Each row was made from one path, in order. Every step used is in the known rows, and no mark comes twice. Write each row's path.
Known rows
vulu > lezuki > vasoko > pimo: [-14 -11  -3   5  -2  19 -13  -4   0  17  13  36 -11 -10 -15   9  -3   5
  -1]
zuta > lezuki > vulu > pimo > vasoko: [ -6 -13   4  20 -17   5 -27  13  -6   7  32   9 -20 -15   1  44  -2  -6
   3]
lezuki > lonop > pimo: [ -5 -13  28   4  -8  21 -18 -12  14  18   9  11  -8  -3   4  17  -1  11
  11]
vasoko > pimo > lonop: [-12  -2  12  -2 -12  24  -9  -7  19  20  13   0  -3   1  23   4  -8   1
  -6]
lonop > pimo > zuta > lezuki > vasoko: [ -9 -16  22  -5 -16   9 -34 -23  -5   6  31  14 -16 -20 -10  27  -1  13
  -1]
pimo > lonop: [ -7   0   5 -11 -13   7  -6  -4  10   7  12 -15  -9  -2  23   5  -4   3
  -7]
lezuki > zuta > pimo > lonop: [ -7 -14  21   0 -27  19 -16 -25  14  18  22  -4 -22  -5  27  14  -6   9
 -16]
lonop > pimo > vulu > lezuki: [ -4 -25   1   2   9   8  -6   1   0  13  29  13 -16 -10  -3  22   6 -10
   0]
vulu > lezuki > vasoko > pimo > zuta: [-11 -19   9   1  -4  22 -27 -22   4  16  25  20 -18  -7  -5  26   1   5
 -12]
vasoko > pimo > zuta: [ -5 -12  18   6   0  25 -20 -22  14  15  16   7  -3   4   7  18  -1  -1
 -11]
zuta > lezuki > vasoko > pimo > vulu: [-11  -4  10   7 -19  28 -26   3   5   6  31  21  -5 -19  -1  11  -1  -7
   3]
vulu > lezuki > lonop: [ -5  -7 -11  -8 -12   4  -1 -16  -6  16  12  -3 -18 -11   0  19   0  13
  -7]
vasoko > pimo > vulu: [ -6  -4   9  11  -7  29 -14   9  13   8  20  13   2  -4   7   5   1 -15
   3]
lezuki > vulu > pimo > zuta: [ -2 -20  11   9  -8  20 -26 -10   3  14  25   7 -12   2   4  37   9  -4
  -4]
lezuki > vulu > pimo: [ -3 -13   0  15  -9  16 -12  11  -2  14  14  19  -3   0  -4  22   8  -5
   9]
vasoko > pimo > zuta > lezuki: [ -4 -12  18   2  -6  12 -16 -37   2  18  28  -1   2 -10   4  22  -5   4
 -14]
vulu > pimo > zuta > lezuki > lonop: [ -5 -10  11  -3 -22  11 -21 -35   1  21  28  -8 -15 -12   9  36  -4  15
 -10]
zuta > pimo > lonop: [ -7  -9  17  -3 -23  14  -6 -10  16  17  19  -9 -11  -3  29  15 -11   0
 -13]

Write each row's path
[ -9 -19  16  10  -7   8 -26   1   5  12  26   7 -31 -14   4  42  -6   4
   3] : vulu > lezuki > lonop > pimo > vasoko
[ -6 -12   2  22 -13   9 -27  23  -2   4  24  12 -22  -8   2  40   0  -9
   6] : lezuki > vulu > pimo > vasoko
[ -9 -10   4  -1  -7   8  -8   1  14  17  14   0 -16   5  21  18  -5  -1
  -4] : vulu > pimo > lonop
[  0  -3   3   2 -25  11 -10  -9 -15   8  26  -4   9 -21  -2  15   9   3
   2] : zuta > lezuki > vulu
[ -6 -20  -2   6  -2  19 -16 -24  -3  14  27  20 -26 -10  -5  11   9   4
 -10] : vasoko > pimo > vulu > lezuki > zuta
[  0 -11  11  -6  -8  -1 -13 -34  -6   8  28 -13  -4 -11   5  23  -1   5
 -15] : pimo > zuta > lezuki
[ -4 -11  14  18 -16   4 -18   8   6   3  20   2 -21  -9  10  32 -13  -7
  -7] : zuta > pimo > vasoko
[-17  -3  13  -6 -24  22 -21 -14  10  19  25   8 -10 -14  15  10 -10   9
  -6] : zuta > lezuki > vasoko > pimo > lonop
[-17  -2  11  -4 -21  26 -21  -4  15  16  17  11 -12  -7  15   6  -8   7
  -3] : lezuki > vasoko > pimo > lonop
[ -9 -11   5   1 -20  19 -15   5   9  19  23   1 -12  -2  20  23   2  -2
   1] : lezuki > vulu > pimo > lonop
[-13  -3  10   6 -13  20 -19 -13   1  15  16  29  -1 -15 -10   6  -7   8
   1] : zuta > lezuki > vasoko > pimo
[ -5 -14  -3  -2 -24  16  -8 -12   1  20  29  -1 -22 -16   8  29  -1   3
 -10] : zuta > pimo > vulu > lezuki > lonop
[-10 -11 -14  -7 -11   3 -17   8 -13  -1  26  19 -26 -20 -14  17   5   0
   0] : pimo > vulu > lezuki > vasoko
[-11  -3   9   8 -16  32 -25  13   9   3  23  24  -7 -12  -1   7   1  -9
   7] : lezuki > vasoko > pimo > vulu
[ -2 -18  -7  -1   2   0  -7 -29 -12   9  14  11 -27  -8 -10   8   8  13
 -13] : vulu > lezuki > zuta
[ -5  -8 -10  -7 -17  12  -8  -8  -3  13  24  -4 -21 -15   5  23   3   4
  -6] : pimo > vulu > lezuki > lonop
[ -8  -7   8  -8 -20   2 -29 -22 -12   0  28   6 -16 -21  -9  22  -2  13
  -6] : pimo > zuta > lezuki > vasoko
[ -4 -15  17  19 -20   8 -27  -7   3   3  24   7 -32 -12   8  31  -9   1
 -11] : lezuki > zuta > pimo > vasoko
[ -1 -11  13   9 -19  20 -11   7  10   5  25   3  -6  -8  13  16  -1 -16
  -4] : zuta > pimo > vulu
[ -1 -15  18  11 -23  24 -21  -8   8   6  29   8 -17 -10  10  15   3  -8
  -7] : lezuki > zuta > pimo > vulu
[ -5 -27  25  -3  -2  19 -26 -31  10  22  27   2 -21  -4   6  39   3   9
  -7] : vulu > lezuki > lonop > pimo > zuta
[ -7 -22  17   0  -1  15 -11 -17   8  25  16  14 -15  -7  -1  24   0  10
   5] : vulu > lezuki > lonop > pimo
[ -2 -20  28  -1  -2   6 -20 -37   2  16  31  -3  -4 -11   4  29  -2   6
  -8] : lonop > pimo > zuta > lezuki
